Each row comes from the steps of one walk. Every step used is in the known rows, and no mark comes twice. Write the walk behind each row, first mark first.
Known rows:
bimog-tasin: [ 0.12  2.99  1.59  0.16 -3.05 -1.72 -1.77 -0.46 -0.16  0.80  1.10  1.99
  0.29 -0.06 -0.51 -0.63 -1.30  0.76 -0.99  0.68  1.21  1.00  0.71  2.09]
zovakup-pemefa-fadeve-bimog-tasin-tamov: [-1.86  2.13 -2.18 -1.63 -1.36  2.64 -2.25 -0.90  3.18  0.50 -0.32 -2.07
  2.11 -2.57  4.57  1.35 -3.11  5.02 -1.12 -2.82  3.28  0.81 -2.80  2.67]
pemefa-zovakup-lugut-fadeve: [-3.40 -1.01  0.77 -1.77  3.61  3.91 -1.04 -5.34 -2.34 -0.75 -1.69  1.13
 -1.71  1.33  2.29  0.25 -0.80  4.78 -4.04 -1.65  4.40 -4.88 -2.03  0.88]
fadeve-pemefa: [ 2.12 -0.37 -2.08 -1.35 -0.23  0.42  0.02  1.33  3.12  0.01  2.60  1.10
 -0.26  0.78  1.11  1.49 -0.43  0.65  1.49  2.21  0.51  0.33 -1.29 -0.10]
pemefa-zovakup: [-1.16  1.87  1.34 -1.43  0.27  3.31  0.12 -2.76 -1.49  0.27 -0.47  1.12
  0.19  2.60  0.46  0.44  0.80  2.51 -1.59 -0.51  2.09 -3.95 -0.30  0.77]
pemefa-fadeve: [-3.02  0.78  0.25  1.29  0.82  0.62 -0.98 -0.34 -1.06 -1.34 -1.12 -1.02
  2.39  0.11  1.08  0.76  0.71  1.97 -1.22 -2.88 -0.49  2.14  0.43  1.09]
zovakup-pemefa-fadeve-guves: [-1.92 -0.93 -1.33  1.39  2.63  2.48 -1.66 -0.85  0.40  0.67 -0.31 -3.03
  1.83 -1.77  5.04  1.85 -0.26  2.95 -0.65 -2.74  1.96 -0.51 -1.77 -1.61]
bimog-tasin-tamov-fadeve-guves: [-2.11  4.03  2.30 -0.61 -5.30  2.70 -1.37  0.41  0.52  3.57  3.87 -0.11
  1.55 -0.48  0.41  0.66 -0.08 -2.32 -2.37 -0.95  2.47 -0.57  0.33  3.85]
fadeve-guves: [-0.19 -0.76  1.25  0.41  1.09  1.15  0.70 -0.03 -0.60  2.16  1.72  0.41
 -0.39  1.37  1.10  2.21  1.10 -2.55 -0.77  0.58 -0.13 -2.74 -0.43 -1.28]
zovakup-lugut-fadeve: [-2.77 -3.50 -0.72 -0.44  4.18  0.76 -1.37 -3.23 -1.14 -1.26 -1.47 -0.01
 -2.43 -1.50  2.32 -0.20 -1.93  2.89 -3.17 -1.41  2.87 -1.21 -2.16  0.18]
bimog-tasin-tamov-fadeve: [-2.05  4.34  1.67 -0.84 -5.85  2.12 -1.72  0.43  0.80  2.51  2.97 -0.33
  1.83 -1.18 -0.13 -0.48 -0.63 -1.07 -2.00 -1.33  2.53  0.82  0.52  4.54]
pemefa-zovakup-lugut-fadeve-tamov-tasin-bimog: [-1.36  0.39  0.65 -4.64  2.08  6.79 -1.14 -5.47 -1.59  0.23 -0.18  0.87
 -1.70  2.18  1.79  0.30 -2.86  4.98 -4.94 -1.59  4.83 -4.94 -3.46  2.52]
zetig-zovakup-pemefa-fadeve-bimog: [-2.75  1.15 -2.12  1.25 -0.02  2.81 -1.08 -1.30  2.65  0.26  0.26 -1.63
  3.03 -1.69  5.05  3.06 -3.82  3.13 -1.25 -0.01  2.65 -1.79 -2.96 -1.56]
zetig-zovakup: [-1.60  1.41  0.03  1.80 -1.44  1.16  0.48 -1.07  1.16  1.08  1.95  0.79
  1.23  0.29  1.54  1.96 -2.27 -0.68 -0.85  1.95  1.42 -2.59 -0.34 -1.89]
guves-fadeve-bimog: [-1.54  0.19 -1.43 -2.18  2.48  2.42 -0.44 -0.36 -0.08 -3.33 -0.27 -1.80
  3.05 -0.06  0.72  0.96  2.57  0.74  0.28 -0.45  0.08  0.69 -1.85  1.31]
tasin-bimog: [ 1.73  0.89  1.86 -3.27 -1.59  1.51  0.07  0.31  0.43 -1.23  0.40 -0.62
 -0.27  1.57  1.10 -0.42 -1.14  0.51 -0.41 -2.87 -0.10 -2.55 -1.87  1.28]
tamov-fadeve-lugut: [-0.59 -1.99  0.66  1.08 -0.27  3.34 -0.98  0.28 -1.76 -1.02 -0.54  0.20
  1.09 -1.05  0.50  0.35  1.27 -2.97 -2.08  1.09 -1.97  0.08  1.09 -0.19]
tamov-fadeve: [-2.15  0.02  0.69  0.99 -0.60  2.50 -1.43  2.17 -1.96 -0.14 -0.02 -3.43
  2.81 -1.59 -0.37 -0.54  2.22 -2.56 -1.29 -1.14 -0.71  1.63 -0.67  1.06]
bimog-tasin-tamov-fadeve-lugut: [-1.06  3.15  1.68 -0.70 -5.70  2.68 -1.43 -0.82  0.92  1.94  2.70  2.01
  0.62 -0.88  0.39  0.14 -1.24 -1.34 -2.52  0.13  1.70 -0.25  1.63  3.79]
bimog-fadeve-pemefa: [ 1.33  1.96 -0.57 -0.61 -0.21 -0.14 -2.47 -0.66  1.09 -1.30  3.17  2.49
  2.54 -0.65  1.84  1.72  1.13  1.60 -1.20  1.58  1.10  2.05 -2.55  2.09]
lugut-fadeve-pemefa: [-2.44 -0.85 -1.52 -1.00  2.53  1.53 -2.53 -0.52  1.26 -1.32  2.19  0.15
  0.25  1.82  0.95  1.18 -0.22  2.19 -0.60  1.55  0.63  1.49 -2.23  0.30]
tamov-tasin-bimog-fadeve-pemefa-zovakup: [ 1.68  4.53  3.29 -5.54 -2.04  4.90 -1.69 -2.46  0.22 -0.37  4.50  1.68
  1.38  3.48  0.98  1.56 -1.36  1.95 -2.09 -2.57  2.36 -2.66 -3.69  2.51]

Write each row's walk:
[-1.72  2.10  0.98 -1.13 -2.82  1.76 -2.37  2.65 -0.81 -0.06 -0.26 -1.80
  3.29 -1.40 -0.61  0.15  0.20 -1.81 -2.38  0.21 -0.45  1.96 -2.38  3.78] | tamov-fadeve-bimog-tasin
[-3.67  1.56  0.49 -2.03  0.45  0.52 -3.49 -1.10 -0.20 -1.26 -0.04  0.84
  0.83  1.31 -0.22  0.73 -1.98  2.35 -2.91  1.10  0.48  1.59 -2.96  3.26] | lugut-fadeve-bimog-tasin
[-0.95 -0.71 -0.60 -1.28  0.39  4.80 -0.99  0.44 -0.34 -0.07  0.89 -1.55
  1.35 -0.50  2.01  0.77  1.33  0.37 -1.97 -0.39  2.42 -1.64 -2.42  1.41] | tamov-fadeve-pemefa-zovakup-lugut
[-0.50 -2.11 -1.34 -3.29  2.60  3.87 -1.63 -3.30 -0.27 -0.11  0.11 -0.19
 -2.34 -0.88  1.73 -0.20 -4.17  3.13 -4.02 -0.86  3.38 -1.00 -3.69  2.14] | zovakup-lugut-fadeve-tamov-tasin-bimog
[-1.75 -0.08 -0.71 -1.28  0.46  4.60 -0.74 -3.79  1.01  1.02  2.31  0.60
 -0.60 -0.09  2.87  1.82 -5.91  1.79 -4.17  0.90  4.13 -3.70 -3.47 -0.11] | zetig-zovakup-lugut-fadeve-tamov-tasin-bimog
[-4.28 -1.19  1.17  0.38  3.49  2.14 -2.00 -1.52 -1.80  0.32  1.46 -0.38
  0.19  2.29  0.90  1.78  0.99 -0.32 -2.40  0.31  0.16 -1.06 -1.55 -0.68] | lugut-fadeve-guves
[-2.29  0.56 -1.74 -1.41  1.78  4.09 -2.78 -1.83 -0.48  0.84  1.79 -0.55
  0.78  1.02 -1.40  0.33 -1.96  1.59 -2.66  2.40  0.95  2.99 -1.89  1.98] | lugut-fadeve-tamov-tasin
[ 0.53  0.97 -2.81 -1.81  0.40  4.86 -2.31 -0.92  1.71  0.44  0.16 -3.36
  2.11 -1.90  3.78  0.51 -3.18  4.77 -1.11 -2.48  2.48  1.42 -3.03  1.16] | zovakup-pemefa-fadeve-tamov-tasin-bimog
[-0.37 -0.33 -4.55  0.90  1.63  3.06 -2.25 -0.65  1.55  0.40 -1.30 -3.19
  2.33 -3.40  3.89  0.43 -1.84  4.95 -0.77 -0.53  2.21  2.63 -1.87  0.67] | zovakup-pemefa-fadeve-tamov
[ 2.75  2.43  1.35 -3.68 -1.77  1.44 -1.94 -0.28  1.34 -2.25  3.04  1.40
  1.65  0.99  2.60  0.98 -0.21  1.86 -1.45 -1.59  0.75 -0.94 -3.86  2.90] | tasin-bimog-fadeve-pemefa
[ 2.16  3.38  1.98 -4.46 -1.69  3.12 -1.91 -1.65  0.67 -2.13  2.76  1.96
  1.81  2.34  2.84  1.22  0.14  3.14 -2.18 -1.87  1.82 -2.99 -4.04  3.32] | tasin-bimog-fadeve-pemefa-zovakup
[-0.23  0.14 -3.72 -0.31  2.28  3.62 -0.79 -0.84 -0.41 -1.51  0.79 -1.91
  3.23 -1.33  0.07 -0.19  2.69  0.91 -0.04  1.89  0.87  2.74 -0.06  1.58] | guves-fadeve-tamov
[ 1.45  2.35  3.01 -4.43 -1.99  3.26 -0.19 -0.61  0.18  0.33  2.65 -0.44
 -0.39  2.57 -0.44  0.19 -2.44 -0.36 -0.50 -3.27  0.58 -1.91 -1.90  0.78] | tamov-tasin-bimog
[-3.83 -1.42 -0.51  1.54  1.93  1.75 -0.63 -3.70  0.28  0.10  0.69  0.69
 -0.73 -0.93  3.29  1.79 -3.86  1.61 -3.36  0.83  3.71 -3.55 -2.03 -1.75] | zetig-zovakup-lugut-fadeve
[-0.97  4.23  0.60 -1.49 -5.95  2.31 -1.74  1.10  2.44  2.49  4.27  0.28
  1.62 -0.76  0.43  0.29 -0.86 -0.74 -1.22 -0.17  2.78  1.02 -0.07  4.50] | bimog-tasin-tamov-fadeve-pemefa
[-3.55  1.60  0.87 -4.16  0.25  4.73 -1.18 -5.40 -0.22  0.57 -0.44  2.17
 -1.71  1.30  2.50  0.96 -2.77  5.24 -4.99 -1.48  5.77 -5.25 -2.89  4.08] | pemefa-zovakup-lugut-fadeve-bimog-tasin-tamov
[-0.33  0.52 -3.75 -0.09  1.29  4.08 -2.35 -1.09  1.48  1.04 -0.05 -3.12
  2.30 -2.69  3.23  0.70 -2.64  4.56 -0.86 -1.03  2.53  2.71 -2.07  0.50] | zovakup-pemefa-fadeve-tamov-tasin
[-0.04  3.72  0.13 -3.91 -4.69  0.93 -0.40  0.22  3.21  1.54  1.22  1.85
  0.16  0.17  0.21  1.29 -3.21  0.83 -1.51  0.66  1.71 -0.44 -2.00  4.93] | fadeve-bimog-tasin-tamov
[-0.76 -0.71 -2.02 -2.26  3.72  4.39 -0.28 -2.83  0.26 -2.74  1.54 -0.12
  1.35  0.72  3.03  1.23  2.91  3.39  0.02 -0.55  3.68 -2.42 -1.47  0.20] | guves-fadeve-pemefa-zovakup-lugut
[ 1.21  0.28  1.06  0.66  0.21  0.42 -2.04 -3.63 -1.26 -2.16  0.67  5.17
  0.98 -0.89  1.82  1.48  0.55  0.67 -3.21  2.06 -0.56  0.03  0.20  0.92] | bimog-fadeve-lugut
[-1.75 -0.45 -2.21  1.08  1.96  1.83 -2.13 -0.90  0.85 -0.73 -1.36 -3.27
  2.03 -2.56  4.41  0.46 -0.97  4.57 -0.16 -3.11  1.99  1.21 -1.54 -0.77] | zovakup-pemefa-fadeve
[-0.16  1.16 -2.72 -1.49  1.83  4.94 -0.91 -1.28 -0.50 -0.66  2.27 -1.88
  3.12 -0.40 -0.81  0.16  1.73  0.44 -0.20  1.25  1.30  2.77 -0.35  1.37] | guves-fadeve-tamov-tasin
[-1.01  2.44 -1.94 -0.11 -1.28  5.40 -1.39 -1.94  2.64  1.47  2.34 -1.98
  2.96 -0.93  4.53  2.38 -5.13  3.09 -1.80 -0.45  3.42 -1.79 -3.05 -0.86] | zetig-zovakup-pemefa-fadeve-tamov-tasin-bimog
[ 1.27  2.26  3.52 -2.60 -1.02  1.87 -1.54 -1.06 -1.08 -0.92  2.44  0.94
  1.69  1.41  2.52  1.45  0.76 -0.18 -2.81 -2.57  0.37 -2.94 -3.33  2.11] | tasin-bimog-fadeve-guves
[ 0.73  1.59 -1.78 -3.19  1.03  5.75 -0.97 -1.23 -0.21 -1.28  2.52 -2.17
  2.98  0.37 -0.17 -0.03  1.17  0.74 -0.39 -0.23  1.16  1.50 -1.32  2.05] | guves-fadeve-tamov-tasin-bimog
